(in the rows, 128 means zero)
Known rows, with every step that occurs
P/K/T/A: [154 136 142 133 146 131 161 137 129 112 158 171 125 150 116 123 161 124
 122 137 133  86 129 119 140 138 113 134 148 139 114 159 187 141 135]
V/N/J/A/B/T/K: [147 136 136 146 158 110 142 104 117 106 131 151 128 140 130 131 118 131
 116 126 142 115 121 142 154 153 102  96 161 173 102 121 149 157 152]
T/A/J/U/N/V/F/L: [127 144 135 164 126 123 190 151 108 128 109 125 129 145 125 132 125 136
 119 131 148  51 118 123 136 168 122  97 148 171  34 173 125 119 144]
J/R/A/B: [134 111 124 123 127 128 121 132 110 136 124 132 140 140 124 131 118 135
 105 131 121 134 133 134 135  86 106 141 147 112 143 125 118 121 143]
U/N/V/F/L: [139 120 140 130 137 139 129 133 148 119 119 134 120 139 122 144 137 138
 125 136 144  40 106 138 127 158 112 121 156 146  39 146 123 142 136]
A/J/R: [123 106 113 146 125 108 121 135 118 144 114 129 122 141 132 122 122 132
 128 123 134 128 122 144 133 110 152 112 122 150 126 113  98 101 133]
J/A/B/T/K/P: [155 145 139 105 141 128 160 105 120  96 136 149 111 153 130 133 128 124
 119 131 122 148 121 130 153 105  87 116 178 143 158 134 147 155 146]
A/R/J: [118 136 122 131 125 137 116 132 143 119 114 169 124 140 115 117  94 133
 131 127 116 140 126 116 133 120 136 174 108 153 129 134 145 128 120]
U/N: [148 129 138 130 136 132  98 120 119 127 107 129 130 142 129 130 128 133
 127 131 135 102 122 127 117 163 114 118 140 101  67 117 133 134 131]
K/T/B: [176 116 139 125 136 129 104 132 129 117 179 146 113 138 114 134 134 126
 113 145 129 105 111 126 135 141 121 139 159 134 124 145 157 144 129]
F/V/N/J/A/R: [165 119 128 157 144 122 128 109 145 140 109 154 137 129 121 130 104 139
 138 129 141 129 136 142 163 113 119 124 125 199  81 111 130 147 158]
J/R/A/B/T/K/P: [163 119 132 116 138 130 131 129 110 108 127 168 132 159 129 131 122 133
 106 129 121 151 120 137 147  80  85 125 167 133 134 138 114 139 140]
N/V: [126 123 125 127 130 131 132 137 140 131 137 129 117 127 125 149 138 131
 134 132 135  83 103 122 132 127 125 127 125 120 105 130 117 141 134]
K/T/A/R/J/U/N: [155 159 155 146 135 146 135 136 108 108 105 177 115 155 104 125 106 135
 119 137 126 103 117 103 143 173 111 159 130 132  54 141 188 141 134]
J/U: [131 149 137 119 121 139 163 125 106 128 114 116 129 117 124 129 121 132
 129 126 128 144 135 120 132 153 140 112 124 116  83 115 137 123 130]
N/J: [117 131 119 150 123 117 120 131 130 136 133 152 132 121 131 123 116 129
 126 129 149 123 117 146 123 138 151 111 117 141 108 128 136 128 131]
T/K: [132 128 128 120 132 129 138 120 110 129 130 141 127 135 127 119 139 125
 129 133 123 134 132 137 142 117 106 108 155 131 127 136 126 138 118]
L/F/V/N/U/J: [159 118 144 147 133 125  77 131 140 127 123 149 144 118 121 157 103 134
 133 126 155 116 131 128 151 148 113  95 146 184  39 140 116 157 134]
L/F/V/N/J/A: [157 121 141 140 141 113  90 115 147 116 106 144 138 128 123 153 113 131
 137 128 147 112 120 141 154 128 134 110 152 190  80 131 138 164 143]
B/T/A: [165 142 139 150 138 127 147 142 106  94 127 127 123 137 131 134 121 127
 115 122 132 123 117 106 145 150  96 122 134 135 123 146 137 130 139]
N/J/R/A/B: [121 116 117 145 123 117 113 135 112 143 131 155 142 132 127 126 108 135
 105 132 142 128 122 152 128 100 131 121 135 128 122 125 127 123 145]
A/R/J/U/N: [136 154 137 125 125 149 119 124 120 117  87 161 126 142 113 120  88 140
 131 128 123 133 125 108 129 166 136 154 113 122  47 115 156 127 124]
N/V/L/F: [133 130 132  99 130 138 105 137 151 122 137 128 117 124 120 150 137 125
 127 133 138  65 110 129 140  94 133 119 152 166  99 149 118 134 131]
P/T/A/R/J/U: [146 153 139 135 137 145 158 145  91 120 116 165 119 143 106 112  85 132
 129 128 122 148 105  99 151 157 115 166 113 136  99 176 169 123 136]
J/U/N: [149 150 146 120 129 142 134 118  99 128  95 119 130 129 125 131 121 136
 128 129 136 118 128 119 122 187 128 103 135  92  28 106 142 129 133]
R/J/A/T: [127 140 141 105 126 124 139 114 126 119 122 148 113 142 129 142 102 125
 135 117 114 128 105 116 140 161 129 145 129 137 150 103 173 157 143]
R/J/U: [118 158 141 117 113 136 163 126 122 117 109 151 130 130 122 130 109 127
 134 120 120 150 123 111 124 173 157 145 116 115  81 122 157 134 127]
N/U: [135 126 123 133 121 120 130 126 122 125 135 130 131 128 125 132 115 134
 128 125 134 125 151 121 124 152 109  92 117 137  96 112 127 130 128]
F/V/N/J/R/A/T: [178  99 136 148 144 115 105 133 127 152 116 159 146 132 130 150 101 140
 123 120 143 120 116 146 157 118 116 107 130 180  67 111 111 150 156]
L/F/V/N/J/A/R: [160 118 132 145 145 121  80 117 149 115 101 153 135 129 115 145  96 137
 136 131 145 117 126 139 163 107 128 123 143 208  85 129 137 156 139]
K/P: [137 130 132 132 130 129 134 128 149 123 127 170 128 147 135 126 132 127
 131 128 133 138 125 132 124  98 134 132 129 157 122 146 121 132 129]
U/N/V: [146 125 136 129 137 134 100 128 132 130 114 130 120 141 127 149 136 136
 132 134 142  62  98 121 122 162 113 118 138  94  46 120 123 146 136]
L/F: [129 127 133 119 130 126  81 137 135 106 119 130 127 128 123 143 120 127
 126 130 133 116 118 126 129 124 138 124 146 139 126 147 133 140 110]
V/N/J/R: [140 105 129 173 150 113 112 121 128 138 111 160 138 132 134 125 119 139
 120 123 148 105 126 149 141 130 146 105 118 183  64 101 118 117 146]
P/K: [139 128 127 115 138 131 149 125 140 122 147 149 135 137 127 121 152 127
 132 129 131 112 138 127 126 129 133 123 136 125 112 136 155 130 127]
B/T/A/J: [151 140 128 161 133 107 149 151 107 101 126 126 123 145 134 131 116 125
 119 118 138 120 111 112 139 155 113 112 128 149 130 158 126 124 138]
F/V/N/J/A: [161 120 135 153 141 114 140 105 142 139 114 145 140 129 128 138 120 133
 140 125 143 125 130 145 155 134 125 112 134 181  75 112 131 155 162]
V/F: [134 123 128 149 127 125 134 141 142 117 135 133 131 124 127 131 131 130
 119 125 130 103 123 145 125 157 136 130 141 161 117 148 132 140 123]

Rows
[139 143 148 118 130 150 164 129 123 120 107 122 122 127 119 143 128 140
 127 134 142  63 115 129 131 180 124 106 151 134   4 132 131 133 138]
J/U/N/V/F/L
[134 160 150 118 119 138 138 119 116 116  91 152 132 143 122 131 109 131
 134 122 127 128 117 110 115 201 147 138 126  94  32 114 160 139 129]
R/J/U/N
[185 114 134 122 145 131 113 135 128 126 168 175 120 157 125 121 119 126
 125 136 134 141  95 126 130 119 123 141 150 147 120 187 133 136 133]
K/P/T/B
[126 149 126 128 117 111 142 131  96 132  99 120 155 144 129 130 115 133
 130 120 133 122 119 129 109 193 123 115 127  96  75 131 135 141 144]
R/A/J/U/N
[132 156 133 157 123 143 168 140 105 119 104 159 131 140 116 115  93 134
 120 127 119 135 138  96 145 130 123 156 112 154  97 146 158 116 130]
T/A/R/J/U
[148 124 129 131 125 130 124 127  82 125 147 151 136 126 127 132 100 135
 107 127 143 143 131 137 150 144  66  80 155 120  90 113 123 141 148]
N/U/J/R/A/B/T/K
[148 146 144 120 131 144 138 125 108 131 103 118 121 129 123 148 128 138
 133 132 142  84 108 113 126 183 126 103 133  84   9 109 132 139 137]
J/U/N/V
[135 113 132 162 138 120 119 125 108 145 135 151 156 130 128 135 102 142
 106 123 145 113 147 132 140 149  86 104 134 159  61 110 119 133 158]
V/N/U/J/R/A/B
[141 135 133 143 141 113 164 145 130 118 158 169 125 156 119 120 158 122
 125 133 139  85 122 125 135 142 127 126 143 150 120 167 176 136 135]
P/K/T/A/J
[157 116 139 148 140 115  73 134 155 120 112 155 141 126 121 153 111 132
 133 129 153 112 118 139 145 121 144 111 147 188  62 151 121 155 126]
L/F/V/N/J
[133 137 135  95 128 136 100 127 140 119 129 128 129 125 123 129 128 121
 120 129 131 109 136 136 139  91 135 119 159 180 122 147 131 120 124]
V/L/F
[123 116 129 143 121 137 119 127  97 153 124 146 146 119 134 125 115 131
 121 125 141 138 113 149 141 129 113 133 128 117 112 112 124 127 157]
U/J/R/A
[170 114 140 143 144 125 128 123 147 137 117 137 141 131 124 141 128 133
 136 126 132 127 137 128 151 121 114 126 136 171  73 131 108 144 143]
F/V/N
[144 112 129 131 124 128 114 128  75 154 141 154 137 122 133 134  96 136
 118 123 142 130 128 141 153 149  75  67 139 136  86  94 123 142 143]
N/U/J/R/A/T/K
[157 129 139 110 127 124 126 115 120 121 149 146 115 147 129 142  99 124
 122 125 113 120 105 111 140 157 127 141 148 141 149 115 173 154 140]
R/J/A/T/B
[129 138 132 155 131 127 149 146 108 132 141 130 129 141 125 127 122 127
 100 137 128 113 139 110 138  94 100 129 154 137 144 172 135 119 132]
T/A/B
[139 125 134 130 132 139 121 130  83 132 140 151 134 125 130 129 111 130
 107 129 139 149 106 146 158 122  83 117 165 111 118 128 123 137 151]
U/J/R/A/B/T/K
[117 118 130 128 129 137 163 143 158 119 143 132 118 124 120 143 138 133
 126 134 137  59 111 141 139 124 125 132 146 179  97 158 117 136 134]
N/V/F/L
[141 142 131 111 129 123 128 140 117 100 143 126 140 137 124 142 112 129
 107 125 122 138 115 118 125 139  87 145 148 102 155 155 138 152 140]
R/A/B/T
[146 127 137 131 132 139 126 129  99 129 138 182 135 139 135 127 113 129
 109 129 142 157 103 148 153 100  86 120 166 132 113 139 117 141 151]
U/J/R/A/B/T/K/P
[158 133 140 142 146 130 146 142 119 124 134 180 123 160 127 118 123 125
 129 129 136 137 101 118 138 117 108 141 132 154 123 193 139 133 141]
K/P/T/A
[145 125 133 103 148 132 131 126  96 128 141 147 116 137 117 115 127 125
 138 133 125 146 100 136 145 141  99 123 152 115 130 165 140 143 125]
P/T/K
[144 133 129 153 141 113 150 150 120 130 133 178 122 167 129 115 119 124
 133 126 141 136  95 124 131 122 123 133 127 166 129 203 127 127 140]
K/P/T/A/J
[158 112 133 138 136 121  73 131  99 145 104 153 135 142 135 137  99 141
 114 126 148  95 101 147 125 158 117  95 133 115  58  97 136 138 145]
U/N/J/R/A/T
[165 130 135 102 123 141 142 121 144 150 132 128 131 122 123 127 131 124
 134 130 127 138 148 139 152  78 119 122 150 170 101 136 109 123 146]
F/V/L
[155 115 131 155 155 110 117 125 108 113 125 167 145 142 129 129 114 137
 104 124 141 118 119 148 150 132  98 104 155 165  83 125 125 144 147]
V/N/J/R/A/B/T/K
[144 123 135 105 142 129 117 133 103 137 139 139 114 131 131 135 116 127
 122 128 123 121 115 130 150 119 101  91 154 143 135 126 129 145 114]
A/T/K
[159 132 145 141 136 123  98 132 139 120 103 146 141 118 119 153 106 134
 133 128 152 122 123 133 148 138 152  98 144 179  28 142 127 151 128]
L/F/V/N/J/U
[179 120 136 135 140 119  85 111 102 139 138 137 120 143 137 138 101 135
 115 135 149  83 101 136 130 177 118  84 158 126  73 103 162 148 146]
U/N/J/A/T/B
[143 109 132 166 138 120 121 120 107 142 122 151 160 128 132 132 108 141
 120 118 146 113 142 136 142 169  91 101 117 164  51  96 120 135 162]
V/N/U/J/R/A
[139 157 141  99 127 156 101 131 137 111  94 161 118 139 107 137  94 136
 129 132 130  85 113 110 138 135 140 146 135 155  26 133 149 132 125]
A/R/J/U/N/V/L/F
[182 116 136 112 145 131 128 129 140 114 192 166 122 147 115 126 158 125
 118 144 132  90 123 126 132 140 127 132 165 131 110 152 181 144 128]
P/K/T/B
[163 101 131 138 128 137  94 138  85 162 159 145 137 122 137 137  97 133
 104 130 140 122 100 139 151 128 106 117 148 131 115 116 124 129 152]
U/J/R/A/T/B
[117 123 133 129 128 134 162 134 149 116 136 132 129 124 123 122 128 131
 119 130 130 102 136 149 135 126 128 132 151 192 119 159 130 122 128]
V/F/L
[130 147 131 134 123 116 136 129 103 136  98 117 131 140 130 127 116 134
 133 124 141 118 121 127 114 185 148  95 127 112  47 121 126 121 131]
A/J/U/N
[131 131 127 105 129 139 146 130 145 140 145 127 118 125 125 137 143 125
 129 131 133  76 118 130 141  98 125 122 138 156 101 134 114 126 145]
N/V/L
